What can hang from each mark
P: C U Z
D: P
Z: L Y
C: L Y
L: D U
Y: D
U: Y

Each row was made from one small tree. The marks that hang from a mark follow it in brackets, in alphabetical order. Every link used is in the known rows. Write each row's tree.
Known rows
P[Z[L]]: [ 12.7   1.7  16.6   7.4   5.7  44.5   6.4  -5.5  31.1   0.8   2.9  -3.9
   9.0  -2.5 -12.3   0.5 -32.8   7.9  10.8  -6.0]
U[Y[D]]: [  1.9   7.3  -5.9  26.7  26.8  16.8  -0.3   8.0  -0.6   0.0  23.7 -26.1
 -29.9  -0.4  14.7   2.3  -2.7   4.3  20.5  35.7]
L[D]: [ -8.1   0.1  -2.3   1.5   1.4  14.7   5.9  -3.0  -4.3   7.8  -7.8  -5.3
   0.3   2.9  10.4  10.3  13.8 -13.8  29.5  -6.3]
U[Y[D[P[C Z]]]]: [  9.9   4.0  33.5  28.3  16.0  54.8 -26.1  35.4   7.3  34.3  23.4 -54.8
 -13.3  16.8  -8.4  -1.6 -41.8  10.0  10.4  42.5]
Z[L]: [  4.3   0.2   8.0   2.7   3.2  25.4   2.0  -5.9  20.8  -2.4  14.3  -5.2
  10.8  -6.0   5.2   4.1 -10.1   7.0   2.3  11.3]
D[P[U Z[L]]]: [ 41.5 -27.7  51.3  -4.3 -16.9  43.0 -35.3   7.7  26.2  25.0   7.5 -17.7
  44.9   7.5  -9.3  11.4 -46.0  20.5   1.0 -11.6]
Y[D[P]]: [ -1.4 -21.7  17.1  12.9  13.3  18.2 -27.5  20.4 -19.8  21.3  16.8 -16.3
  -8.5  11.7  20.8  -4.2  15.4   3.0   4.4  28.6]
D[P]: [  7.6 -17.1  23.5  -1.6 -10.6   7.3 -17.6   8.5  -7.3  18.3   8.5 -12.1
   8.9  16.4   4.4   3.5   0.3   0.8  -9.7   7.5]
Y[D]: [ -9.0  -3.8  -6.9  14.8  26.0  10.3  -8.2  11.7  -5.9   3.8   8.6  -2.4
 -16.4  -8.0  16.8  -4.9  13.8   0.7  15.1  24.5]
C[L[U] Y[D[P]]]: [ 16.8 -40.3  -1.1  19.5 -31.2  22.9 -35.9 -17.5  -5.2   9.6  39.3 -27.3
  -3.8  -7.5  40.2  11.9   9.2  -9.4  29.1  12.1]
D[P[Z[L]]]: [ 23.8 -18.2  41.5   8.0  -3.7  52.3 -14.4   3.6  21.7  20.3  12.9 -15.4
  18.4  14.9  -4.0   4.5 -30.5   6.0   1.7  -1.7]
P[U Z[Y]]: [ 36.7  -8.4  19.1  13.9 -19.4   9.3 -10.4  -8.3  31.1  15.0  -6.8 -15.7
  13.1  -5.0 -14.5   1.2 -40.3  11.3  19.8 -42.2]
D[P[C U Z[Y]]]: [ 29.2 -11.2  49.8   6.5 -33.3  32.0 -38.7  14.2  30.2  42.0   2.9 -47.7
  35.3   8.5 -23.4  -2.8 -58.6  11.9   2.2 -13.0]
P[C U]: [  3.6   4.6  14.3 -16.5 -21.3   6.9 -31.3  22.4  14.5   9.6  -4.7 -19.7
  36.8 -12.5 -18.7   1.8 -32.7  14.1  -5.8   9.8]
P[C U Z[L Y[D]]]: [ 14.0   3.1  24.9  28.5   2.5  65.0 -28.6  16.8  52.1  22.4  20.0 -41.5
  18.3 -21.0  -4.4  -5.1 -54.9  16.4  30.3  17.6]
Y[D[P[C]]]: [-13.7  -6.1  22.0   9.7  10.4  35.4 -36.4  34.9  -7.2  29.6  19.4 -33.2
   2.0   8.4   7.3  -8.6  -3.5   4.6  -4.9  52.1]
U[Y[D[P[C[L] Z]]]]: [ 18.0  -3.9  34.3  36.6  -3.3  71.1 -39.0  14.6  17.9  29.4  34.0 -56.8
 -19.7   5.5   0.0  15.8 -43.4  -8.5  13.0  40.6]
U[Y[D[P[C Z[L]]]]]: [ 12.5   4.3  39.0  29.5  15.4  81.4 -24.2  30.6  28.1  30.8  37.0 -62.0
  -1.9  10.9  -5.2   0.8 -50.4  14.0  13.8  55.1]
Z[L[D U] Y]: [  3.6  -0.7 -17.5  33.9 -24.2  27.5  17.1 -16.0  25.1  -4.7  11.0 -30.4
   9.4  -9.8  32.4  -2.1  12.9 -14.7  61.4 -13.9]
Z[L[D U]]: [ -0.3  -4.3 -18.1  15.8 -19.2  29.4   9.9   0.2  12.2 -11.8   4.6 -13.8
  19.9  -6.0  30.1   1.7  18.1 -14.6  47.7  -1.8]
D[P[C U Z[L Y]]]: [ 34.9  -9.4  58.8  10.5 -31.8  58.7 -37.4  11.1  50.4  36.7  16.7 -53.2
  45.6   3.3 -18.5   2.8 -68.2  15.7   5.5  -0.2]

Write each row's tree
[  6.2   5.3  10.8  20.5 -29.1  53.1 -11.9  24.8  16.3  12.2  27.6 -68.8
  28.5  13.9  19.2   7.6 -12.5  -6.3  37.4  36.0] : Z[L[D[P[C]] U[Y]]]
[ 16.8 -10.4   4.7  25.6 -25.1  41.2  -3.1   7.3   8.2   5.7  27.5 -50.9
  14.6  16.3  33.7  12.2   3.5  -6.6  46.7  14.1] : Z[L[D[P] U[Y]]]
[ 38.1 -39.1  35.9  -6.0  -0.7  30.9 -44.8   1.9   1.3  38.1  15.3 -21.3
  15.3   3.1   0.2  10.9 -36.9  23.6  20.9  -5.6] : C[Y[D[P[U Z]]]]
[ 15.9  -9.9  42.3   6.9 -30.7  54.0 -37.6   4.6  21.7  26.4  10.9 -31.7
  13.8   3.5 -12.1  14.0 -42.3 -11.7  -7.9   5.8] : D[P[C[L] Z]]
[ 24.2 -21.3  21.0   6.9 -57.0  43.8 -32.0 -10.7  21.3  19.2  19.2 -43.1
  21.4  -1.6  -4.5  10.5 -45.1  -9.0  13.0  -8.9] : D[P[C[L[U] Y] Z]]
[ 22.7  -5.5  18.2  34.7 -18.5  52.7 -41.3  -2.8  42.2  21.5  15.0 -37.4
   1.1 -29.2  -4.5   7.3 -47.7  -5.0  33.8   2.6] : P[C[L] U Z[Y[D]]]
[  9.3 -16.2  -1.2  -0.2 -23.9  27.7  -7.1 -47.4   8.1  10.5  18.5 -12.5
  -9.8 -12.2  14.8  35.8   1.4 -22.9  45.8 -15.2] : C[L[D] Y]
[  1.5   2.3   6.4  26.1  -3.4  39.6  10.1 -23.4  27.7  11.5  17.5 -24.2
  -0.5  -4.5  18.2   9.8   2.3 -11.6  48.3  -5.0] : Z[L[D] Y]
[  2.2  13.2  16.7  39.9  16.9  70.4  -4.9   9.8  46.4  21.9  23.3 -40.4
  -6.6 -16.1  -2.9 -10.6 -41.2   6.3  28.0  26.3] : P[C Z[L Y[D]]]
[ 20.2 -24.6   8.5  33.5  -1.0  53.2 -15.7  19.9  13.4   9.1  16.9 -25.3
  10.0   4.5  26.7 -14.9  -6.2   4.3  25.3  13.9] : Y[D[P[Z[L[U]]]]]
[  0.3  -0.9  -1.8  28.9 -10.1  29.6 -24.8  41.6  -4.4  15.3  28.7 -62.9
   0.9   9.2  21.0 -12.2  -5.8   2.4  16.0  52.8] : L[U[Y[D[P[C]]]]]
[ 29.1 -15.9  28.1  -0.6 -22.0  15.9 -27.6   6.5  -7.1  24.3  10.6 -41.9
  22.3  19.1   8.7  25.5 -10.9   4.5  30.9  -0.8] : L[D[P[U[Y]]]]
[  2.3  -6.2  31.5  15.8  11.1  53.4 -32.3  37.0   1.5  35.8   8.9 -32.9
   1.0  10.4  -3.7 -10.7 -26.0   4.3   0.8  32.1] : Y[D[P[C Z]]]
[ 36.8 -28.4  42.7  -7.0 -21.1  18.2 -34.8  12.9   6.0  23.7  -5.6 -11.3
  35.7  14.4 -14.7   8.5 -37.3  14.6  -1.2 -22.3] : D[P[U Z]]
[ 54.8 -17.0  50.3   6.2 -17.2  47.8 -27.7   3.1  31.7  21.1  21.4 -42.0
  28.5  13.5  -9.8  20.0 -57.1  24.0  10.6  -1.0] : D[P[U[Y] Z[L]]]
[  3.3  -8.5  33.5 -18.3 -20.8  23.8 -26.8   7.2  -1.0  32.7  24.0 -38.2
  24.7  13.6 -14.0   7.0 -29.0   9.5 -10.5  21.2] : D[P[C[Y]]]
[ 33.3 -20.8  11.1  37.7 -45.9  46.7 -10.1 -12.0   7.7   9.0  12.2 -48.1
  -5.6  13.4  23.2  22.9 -12.1 -28.3  52.9 -22.6] : C[L[D[P[Z]] U[Y]]]
[  7.1  19.8  -4.4  28.2 -18.1  67.8  12.9  16.0  34.5   2.9   5.2 -52.3
  16.8  -0.5   3.3   1.9 -37.8  -6.5  57.7  10.1] : P[C Z[L[D U[Y]]]]
[ 33.4   5.1  26.7  13.7 -30.5  43.4 -31.9  -1.8  40.2  11.9  11.9 -44.5
  13.9 -17.0 -24.5  26.8 -68.4   3.6  12.9  -1.6] : P[C[L] U[Y] Z]
[ 16.4  -8.0  16.3  -4.6   4.0  38.5 -32.1  12.9  18.8  28.2  10.4 -25.7
  18.8 -15.5 -17.4   3.8 -55.7  22.8  21.4   9.6] : P[C[Y[D]] U Z]
